What can hang from each mark:
L: G N V
V: D L Z
Z: C V
N: L Z
D: N
G: L

Known rows, with every way that one mark hangs from another:
{G {L {N {Z V}}}}: [-3.03  2.01  0.78 -1.43  1.13 -3.31  2.87  0.75  2.93 -6.76 -1.38  0.20
  3.05 -1.27  1.37  0.19 -0.07]
{V {D {N L}}}: [-4.36  3.56 -2.41 -2.07 -1.59 -1.35  1.45 -1.31  2.92 -3.36 -2.13  0.35
  1.54 -2.55 -0.65 -2.47 -1.87]
{V {L G} Z}: [-1.15  2.55  1.21 -0.29 -0.86 -0.57  2.27 -1.03  2.22 -3.73  0.78  2.83
  2.21 -2.59  0.20 -0.49 -1.10]
{N {L G {V Z}}}: [-2.38  1.92  0.87 -0.50 -1.12 -2.44  2.41 -0.89  2.00 -4.23 -2.31  2.41
  2.16 -2.11  0.20 -1.16 -1.25]
{D {N {L V} {Z C}}}: [-3.22  3.44 -1.90 -2.45 -1.61 -4.77  1.71 -0.02  2.96 -5.60 -3.57 -0.38
  1.21 -1.79 -0.67 -3.29 -1.68]
{V {D N} L {Z C}}: [-2.87  3.78 -1.40 -1.29 -1.36 -0.29  2.52 -1.76  2.92 -4.87  0.42  0.15
  1.23 -2.80  0.30 -0.63 -3.01]
{V D {L N} Z}: [-2.56  3.11  0.81 -0.67 -0.36  0.07  2.14 -0.33  2.81 -5.08  0.29  1.50
  2.74 -3.70  2.16  0.07 -2.05]
{L G N {V D}}: [-1.75  2.27  0.86 -1.93  0.04 -1.99  3.56  1.36  3.92 -5.27 -4.44  0.90
  0.78 -2.14  0.74  1.03 -0.97]
{G L}: [-2.30  2.46  0.78  0.26  1.01 -0.32  3.27 -0.37  1.21 -4.37 -1.18  1.29
  1.58  0.43  0.01 -0.87  0.93]
{Z C {V D L}}: [-0.99  3.46 -1.31 -1.64  0.59 -1.01  3.24 -0.50  3.67 -5.28 -1.01 -0.44
  1.60 -0.08  0.79  1.11 -1.87]
{L V}: [-1.05  2.36  0.06 -1.02  1.60 -1.76  2.36  0.71  1.69 -4.42 -2.93  0.62
  0.95  0.02  0.59 -1.59  0.01]
{G {L V}}: [-1.67  2.39  1.39 -0.15  1.63 -0.75  3.74  0.32  1.38 -4.65 -2.62  1.41
  1.10  0.67  0.58 -0.65  0.95]
{Z C {V L}}: [-0.79  3.90 -0.63 -1.02  1.32 -2.42  2.88 -0.59  2.84 -5.04 -0.29 -0.37
  2.11  0.29  0.19  0.31 -1.66]
{N L Z}: [-2.74  2.37 -1.10 -1.63 -1.50 -2.94  0.86 -0.01  1.97 -4.82 -1.75  1.15
  2.49 -1.94 -0.05 -3.43 -0.16]
{D {N {L G {V Z}}}}: [-3.60  2.69 -0.04 -1.28 -1.54 -2.87  1.93 -1.65  2.46 -3.76 -1.99  1.90
  1.95 -3.24 -0.57 -1.77 -2.34]
{D {N L Z}}: [-3.96  2.96 -1.92 -2.33 -2.14 -3.41  0.44 -0.68  2.68 -4.21 -1.47  0.58
  2.14 -2.93 -0.71 -4.17 -1.28]
{N {L G} {Z V}}: [-2.19  1.77 -0.82 -2.28 -1.65 -4.27  1.73 -0.31  3.68 -4.78 -1.98  1.11
  2.90 -1.97 -0.39 -1.26 -0.90]
{G {L N}}: [-3.31  3.10  1.63  0.14  1.11 -1.56  3.50  0.29  1.80 -5.25 -1.48  1.06
  2.20 -0.80  0.61 -0.12  0.33]
{Z C}: [-1.41  3.00 -0.73 -0.44  0.53 -2.00  2.90  0.01  1.81 -5.42 -1.97 -0.47
  1.10  0.68 -0.32 -1.00 -0.58]
{Z C {V D}}: [-1.52  2.53 -1.68 -1.54  1.15 -1.46  3.46 -0.20  3.08 -6.17 -2.30 -1.61
  1.32  0.97  0.82  0.98 -1.67]
{V L}: [-0.94  3.38  0.08 -0.85  0.42 -0.64  1.91 -0.13  2.09 -3.46 -0.19  1.50
  1.86 -1.15  0.08 -1.64 -0.40]
{D {N L {Z C}}}: [-4.07  3.46 -2.29 -2.12 -2.33 -4.26  1.39 -0.75  3.00 -5.47 -1.87 -0.40
  1.88 -2.05 -1.08 -3.43 -1.69]

Rows:
[-1.98  1.98 -1.68 -3.42 -0.76 -1.65  1.73  0.93  3.69 -5.27 -3.28 -0.13
  0.22 -2.36  0.81 -2.28 -1.12]  {L {V {D {N Z}}}}
[-1.81  1.41 -1.04 -3.84 -1.75 -2.13  2.29  0.96  4.58 -4.84 -3.96  0.62
 -0.04 -2.96  0.02 -1.31 -1.04]  {L G {V {D {N Z}}}}
[-3.72  2.38 -2.07 -3.36 -3.82 -2.55  1.46 -0.50  4.46 -4.21 -2.61  1.19
  1.37 -3.97 -0.96 -2.29 -1.54]  {V {D {N {L G} Z}}}
[-2.30  2.46  0.52 -0.66  0.81 -1.74  3.82  0.44  2.33 -7.38 -2.99 -0.37
  1.31 -1.44  2.18  1.16 -2.25]  {L N {V D {Z C}}}
[-1.94  1.78  0.61 -1.95 -1.19 -3.64  2.13  1.50  3.55 -5.76 -2.43  1.02
  1.97 -2.93  0.08 -0.75 -0.44]  {L G {N Z}}
[-2.94  3.12 -1.03 -1.49 -0.94  0.77  1.40 -1.55  2.74 -3.74  0.92  1.10
  1.69 -3.58  0.88 -1.46 -2.48]  {V {D N} L Z}
[-1.99  1.90  2.09 -0.64  0.33 -2.52  3.06  0.41  2.40 -5.66 -2.22  1.58
  1.97 -2.59  1.18  0.54 -1.45]  {L G N {V Z}}
[-1.66  3.36 -0.44 -2.21 -1.46 -2.12  2.70  1.21  4.29 -6.54 -1.53  0.08
  1.61 -2.72  1.07 -0.16 -1.48]  {V D {L {N {Z C}}}}
[-2.11  2.68  1.37 -0.98 -1.38 -0.40  2.88 -0.34  3.75 -4.84 -0.06  2.27
  2.33 -4.29  1.28  1.10 -2.05]  {V D {L G N} Z}
[-2.08  2.07 -0.86 -0.37 -0.20 -0.01  3.22 -0.67  1.80 -6.22 -1.21 -0.17
  1.19 -0.63  1.12  0.02 -1.80]  {V D {Z C}}
[-1.24  2.93  0.89 -0.11 -1.23 -1.36  3.29 -1.09  2.58 -4.77  0.22  1.81
  1.79 -1.60 -0.32  0.36 -1.69]  {V {L G} {Z C}}
[-2.41  1.56  1.07 -1.72 -0.02 -1.49  3.62  1.87  3.40 -6.45 -3.71  1.12
  1.28 -1.75  2.00 -0.02  0.42]  {G {L {N Z} {V D}}}
[-2.43  3.53  0.42 -0.55 -0.57 -0.86  3.16 -0.48  3.03 -6.23 -0.19  0.46
  2.15 -2.66  1.63  0.81 -2.48]  {V D {L N} {Z C}}
[-0.44  3.04 -0.61 -1.93 -0.43 -1.64  3.88 -0.50  4.63 -5.15 -1.57  0.36
  1.30 -0.54 -0.01  2.04 -1.91]  {Z C {V D {L G}}}
[-2.09  3.47 -2.09 -3.05 -2.13 -1.55  1.93 -0.09  4.39 -5.26 -1.08 -0.08
  0.64 -2.74 -0.10 -1.76 -1.84]  {V {D {N {Z C}}} L}
[-1.15  0.93  0.73 -1.36 -0.42 -0.21  3.36 -0.16  2.69 -4.91 -2.49  1.75
  0.82 -1.80  1.23  0.54 -1.23]  {L G {V D Z}}
[-2.84  2.76  1.99 -0.28  1.78 -2.11  3.93  1.03  2.07 -5.45 -3.07  1.21
  1.69 -0.55  1.07  0.10  0.38]  {G {L N V}}
[-1.82  3.67 -1.82 -2.83 -0.53 -3.58  1.78 -0.43  4.12 -5.51 -0.01 -0.89
  1.84 -1.78 -0.32 -1.27 -2.32]  {D {N {Z C {V L}}}}
[-1.17  2.08 -1.41 -1.93  0.61 -3.63  2.42  0.43  2.96 -6.89 -1.67 -1.39
  1.80  0.26  0.30 -0.62 -0.88]  {N {Z C V}}
[-1.98  2.28 -2.07 -3.30 -1.05 -2.53  2.68  0.89  3.88 -6.28 -3.94 -1.04
 -0.24 -1.42  0.28 -1.50 -1.56]  {L {V {D {N {Z C}}}}}
[-1.40  2.09  0.39 -0.08  0.93 -1.92  3.16 -0.15  0.94 -6.37 -2.16  0.05
  1.19  0.07  1.11 -0.58 -1.42]  {L {V {Z C}}}
